Each row was made from one path, in order. Every step used is in the known rows, and no mark comes twice. Write each row's path.
Known rows
pivu -> lides -> temuk -> remo -> libu: 1.53, 5.13, -1.54, 0.21, 6.60, 0.15, -1.66, -0.16, 0.84, 0.99, 1.04, 0.37, -1.14, -0.86, -1.16, -1.18, 2.94, 1.15, -3.42, -0.38
libu -> remo -> temuk -> lides: -0.44, -1.14, -3.37, 0.19, 0.72, 3.09, -0.35, 0.86, -0.61, -0.51, -0.02, 0.22, -0.73, -0.70, 0.57, -0.29, 2.47, 0.86, -0.32, 1.03
navuta -> fibuse -> lides -> temuk -> remo: 2.74, 3.32, 1.21, -0.57, 1.11, 0.60, 0.23, -2.10, 1.67, 0.80, -1.09, -0.91, -0.97, -0.06, 0.15, -0.31, 1.86, 1.38, -2.15, 1.08
navuta -> temuk -> lides: 1.01, -0.90, 0.98, -0.97, 2.33, -0.93, -1.53, -0.12, 0.68, -0.64, -0.55, 1.13, -2.03, 0.14, -0.43, -0.57, 0.90, -0.36, -2.81, 0.29
navuta -> temuk -> lides -> pivu -> remo: 1.00, -1.76, 5.47, -0.61, 2.27, -0.32, -1.97, 0.89, 1.72, -0.34, 0.88, 1.92, -1.95, -1.39, -0.97, -2.50, 1.19, 0.88, -4.60, 0.42
fibuse -> lides -> temuk -> remo: 1.78, 2.23, 0.13, -0.11, 0.07, 0.36, -0.45, -0.37, 1.73, 0.47, -0.08, -0.71, -1.36, -0.06, 0.88, 0.82, 2.23, 1.36, -1.36, 1.17
pivu -> lides: 0.62, 2.79, -0.06, 0.04, 2.65, -1.46, 0.93, -0.20, -0.11, -0.32, 0.74, 0.01, -0.97, -1.06, -0.39, -0.28, 1.07, 0.06, -2.33, -0.87
libu -> remo -> pivu -> lides -> temuk: 1.53, 4.62, -0.08, 0.71, 2.71, 0.01, 0.50, 1.17, -0.72, 0.97, 1.79, 0.97, -0.97, -1.72, 0.49, -2.87, 2.66, 0.13, -2.38, 0.24
navuta -> temuk -> remo: 2.13, -0.04, 0.60, -0.86, 2.04, -0.02, -1.73, 0.32, 0.71, -0.13, -0.35, 0.12, -1.79, -0.29, 0.63, -0.63, 0.81, -0.08, -2.00, 1.56
pivu -> remo -> libu: -0.66, 2.03, -0.32, -0.41, 4.38, 1.51, -1.39, -0.36, 0.42, -1.63, 1.67, 0.03, -1.00, -0.34, -1.91, -1.24, 1.88, 1.64, -0.50, -0.76
fibuse -> lides -> temuk -> remo -> zani: 2.02, 3.99, -0.39, 0.61, 1.00, -0.66, -0.73, 0.59, 1.30, 0.70, -0.06, -1.02, -1.93, -0.99, 1.69, 2.04, 2.73, 2.03, -1.48, 1.11
lides -> temuk -> remo: 2.01, 1.80, 0.59, 0.43, 1.42, 0.46, -1.82, 0.08, 1.86, 1.05, 0.65, -0.68, -1.06, -0.77, -0.64, -0.63, 1.76, 1.12, -2.25, 1.05
temuk -> remo -> libu: -0.15, 1.12, -2.65, 0.06, 4.05, 2.30, -1.40, -0.63, 1.52, -0.46, -0.05, -0.01, -1.04, 0.06, -1.84, 0.61, 1.66, 1.34, 0.15, 0.02
remo -> fibuse -> lides -> pivu: -0.75, -0.55, 0.44, 2.02, -0.61, -0.93, 3.42, -1.38, 1.26, -0.92, -2.40, 0.64, -1.67, -1.00, 0.47, -0.04, 1.32, 2.35, 1.50, -0.46
zani -> remo -> fibuse -> lides -> pivu: -0.39, -2.11, 1.17, 1.46, -1.59, 0.56, 2.18, -0.34, 2.86, -0.60, -1.56, 1.09, -1.75, -1.28, 0.12, -2.40, 1.99, 3.00, 0.85, -0.86
remo -> pivu -> lides: -0.26, 3.74, 0.98, 0.97, 4.38, -0.83, 0.25, 0.78, 0.27, -0.05, 0.71, 0.94, -1.35, -1.85, -0.86, -1.69, 0.58, -0.50, -2.06, -1.12
zani -> remo: 0.66, -1.19, 0.24, -0.34, -0.36, 1.50, -1.18, 0.59, 2.34, -0.22, 0.84, -0.25, -1.21, -0.59, -0.85, -2.21, 1.29, 1.16, -0.68, -0.54
temuk -> remo -> pivu -> lides: 0.06, 3.27, 1.73, 0.79, 4.78, 0.53, -0.62, 1.16, 1.25, 0.18, 1.07, 1.11, -0.95, -2.14, -1.72, -1.07, 0.83, -0.33, -2.97, 0.03
zani -> remo -> fibuse -> lides: -0.71, -0.73, 0.03, 0.47, -0.56, 0.63, 1.67, -0.66, 1.78, -1.82, -1.00, 0.53, -1.32, -0.44, -0.49, -1.64, 2.17, 2.27, 0.98, -0.91
navuta -> temuk -> remo -> pivu -> lides: 1.64, 3.28, 2.05, -0.09, 5.80, -0.81, -1.56, 1.64, 0.36, 0.28, 0.37, 1.75, -1.90, -1.85, 0.20, -2.12, 0.73, -1.14, -4.00, 0.63
navuta -> temuk: 1.86, 0.45, -0.27, -0.67, 1.62, -1.40, -0.77, -0.06, -0.17, -0.43, -0.69, -0.01, -2.18, 0.00, 1.41, -1.00, 0.48, -0.21, -1.12, 0.46
pivu -> remo -> temuk -> lides: -0.98, 0.24, 1.34, 0.17, 3.57, 1.86, -2.61, 1.16, 0.56, -1.13, 1.16, 0.18, -0.80, -1.79, -1.23, -1.66, 1.77, 0.95, -2.63, -0.09

Write each row's path
0.78, 1.26, -2.63, 0.34, -0.61, 0.61, 1.26, 0.66, -0.87, -0.52, 0.78, -0.67, -1.12, -0.85, 1.23, 1.42, 2.42, 1.49, 0.79, 1.04	libu -> remo -> zani
0.10, 2.99, -0.63, 0.32, 2.48, 0.94, 1.55, 0.93, -0.96, -0.28, 1.57, 1.23, -0.67, -1.45, -0.03, -1.62, 1.85, -0.16, -1.21, 0.25	libu -> remo -> pivu -> lides
-0.56, -1.74, 4.93, 0.22, 1.29, 0.92, -1.03, 0.44, 2.66, -0.38, 1.58, 1.16, -0.92, -1.73, -2.74, -1.52, 1.36, 1.71, -3.49, -0.20	temuk -> lides -> pivu -> remo
1.99, 4.40, 0.53, 0.44, 3.03, -2.29, -0.20, -0.03, 0.11, 1.02, 1.01, -0.28, -1.27, -1.30, 0.23, -1.64, 1.89, 0.40, -3.39, -0.70	pivu -> lides -> temuk
-0.46, -1.31, 0.34, 0.97, 0.69, 0.70, 0.33, -0.34, 1.95, -1.22, -0.27, 0.42, -1.04, -1.15, -1.92, -2.86, 1.68, 1.90, 0.30, -1.06	zani -> remo -> fibuse
1.33, 2.81, -2.26, 0.40, 4.56, 1.55, -2.44, -0.47, 1.64, 0.76, 0.23, -0.26, -1.40, -0.06, -1.13, -0.64, 2.53, 1.63, -1.09, 0.19	lides -> temuk -> remo -> libu
0.12, 0.04, 1.14, 1.57, 1.88, 1.39, -1.44, 1.47, 0.73, 0.20, 0.50, -0.33, -1.44, -2.88, 1.11, -2.99, 1.27, 1.88, -1.12, 0.22	lides -> pivu -> remo -> temuk
-0.58, 1.31, 0.43, 0.14, 2.13, 1.39, 0.36, -0.48, 1.33, -0.97, 0.18, 0.70, -1.70, -0.49, 0.04, -0.58, 2.20, 2.72, 0.01, -0.59	fibuse -> lides -> pivu -> remo -> libu
-0.74, -0.30, -1.86, 0.86, 2.82, 1.44, -1.57, 0.53, 0.58, -0.33, -0.74, -0.10, -1.28, -1.03, -0.10, -0.35, 1.34, 0.52, -1.16, -0.29	remo -> temuk -> lides
1.30, 5.42, 1.34, 1.31, 4.71, -1.70, -0.72, 0.87, 0.50, 1.17, 1.03, 0.72, -1.64, -2.02, -0.19, -2.80, 1.43, -0.13, -3.07, -0.91	remo -> pivu -> lides -> temuk
1.13, -1.04, 1.42, 0.95, 0.98, -1.07, 1.70, -0.54, 1.34, -0.60, -2.76, 1.44, -2.35, -1.07, 1.54, -0.52, 1.43, 1.85, -0.60, 1.13	navuta -> temuk -> remo -> fibuse -> lides -> pivu
0.17, 2.19, 1.78, 0.45, 3.38, 0.77, -1.08, 1.77, 1.87, 0.17, 1.44, 1.37, -1.31, -2.17, -1.29, -3.82, 1.26, 0.13, -2.67, -1.47	zani -> remo -> pivu -> lides
0.91, 1.46, 0.70, 1.67, 2.68, -0.28, -0.30, -0.73, 1.55, 0.04, -0.39, -0.13, -0.90, -1.29, -1.61, -1.36, 2.15, 1.80, -1.21, 0.59	lides -> temuk -> remo -> fibuse
-0.14, -0.04, -2.68, -0.27, 2.58, 2.60, -1.78, -0.03, 2.13, -0.49, 0.48, 0.40, -1.55, 0.09, -1.49, -2.28, 2.04, 1.66, 0.29, -1.28	zani -> remo -> libu
-1.22, 1.42, 2.21, 0.33, 1.31, -0.27, 1.95, -1.03, 0.09, -2.93, 0.19, 0.36, -0.70, -0.83, -0.92, -0.66, 2.00, 2.19, 0.14, -0.33	pivu -> remo -> fibuse -> lides
0.27, -0.13, 0.17, 0.76, -1.78, -0.11, 2.01, -0.56, 1.58, 0.14, -1.32, 0.01, -1.87, -0.52, 1.58, 0.76, 0.96, 1.63, 0.54, -0.03	fibuse -> lides -> pivu
-0.73, 0.58, -0.17, 0.78, 0.87, 0.40, 2.06, -1.29, 1.12, -1.80, -1.45, 0.20, -0.92, -0.39, -0.88, 1.23, 1.71, 1.82, 0.85, 0.46	temuk -> remo -> fibuse -> lides
0.76, 1.78, -0.34, 0.71, 1.96, 0.24, -0.93, 0.81, 1.35, -0.06, 0.47, -0.88, -1.33, -1.52, -0.52, 1.81, 1.50, 1.42, -1.10, 0.88	temuk -> remo -> zani
1.24, 0.64, 1.13, 0.29, -0.66, 0.03, 2.80, -2.38, 1.57, 0.47, -2.25, -0.32, -1.56, -0.50, 0.79, -0.35, 0.66, 1.54, -0.25, -0.16	navuta -> fibuse -> lides -> pivu
2.44, 5.68, 0.68, 1.02, 4.44, -1.96, -1.21, 1.29, 0.73, 1.52, 1.45, -0.37, -1.37, -2.44, 0.21, 0.04, 2.77, 1.18, -4.36, 0.34	pivu -> lides -> temuk -> remo -> zani
-0.54, -1.71, -0.48, 1.84, 1.83, 1.31, -1.08, 0.78, 1.70, 0.89, -1.42, 0.52, -1.75, -1.96, 0.28, -1.20, 1.12, 1.25, -1.33, -0.15	remo -> temuk -> lides -> pivu
0.21, 3.05, 2.75, 0.70, 1.67, -1.18, 0.95, -0.94, 0.30, -1.63, 0.55, -0.02, -1.09, -0.98, -0.38, -1.83, 2.77, 2.53, -1.15, -0.23	pivu -> remo -> fibuse -> lides -> temuk
1.02, 3.35, 1.12, 0.76, 1.87, 1.09, -1.07, 0.64, 2.11, 0.69, -0.09, 0.24, -1.72, -0.82, 0.48, -0.36, 1.77, 0.90, -1.14, 1.01	fibuse -> lides -> temuk -> remo -> pivu
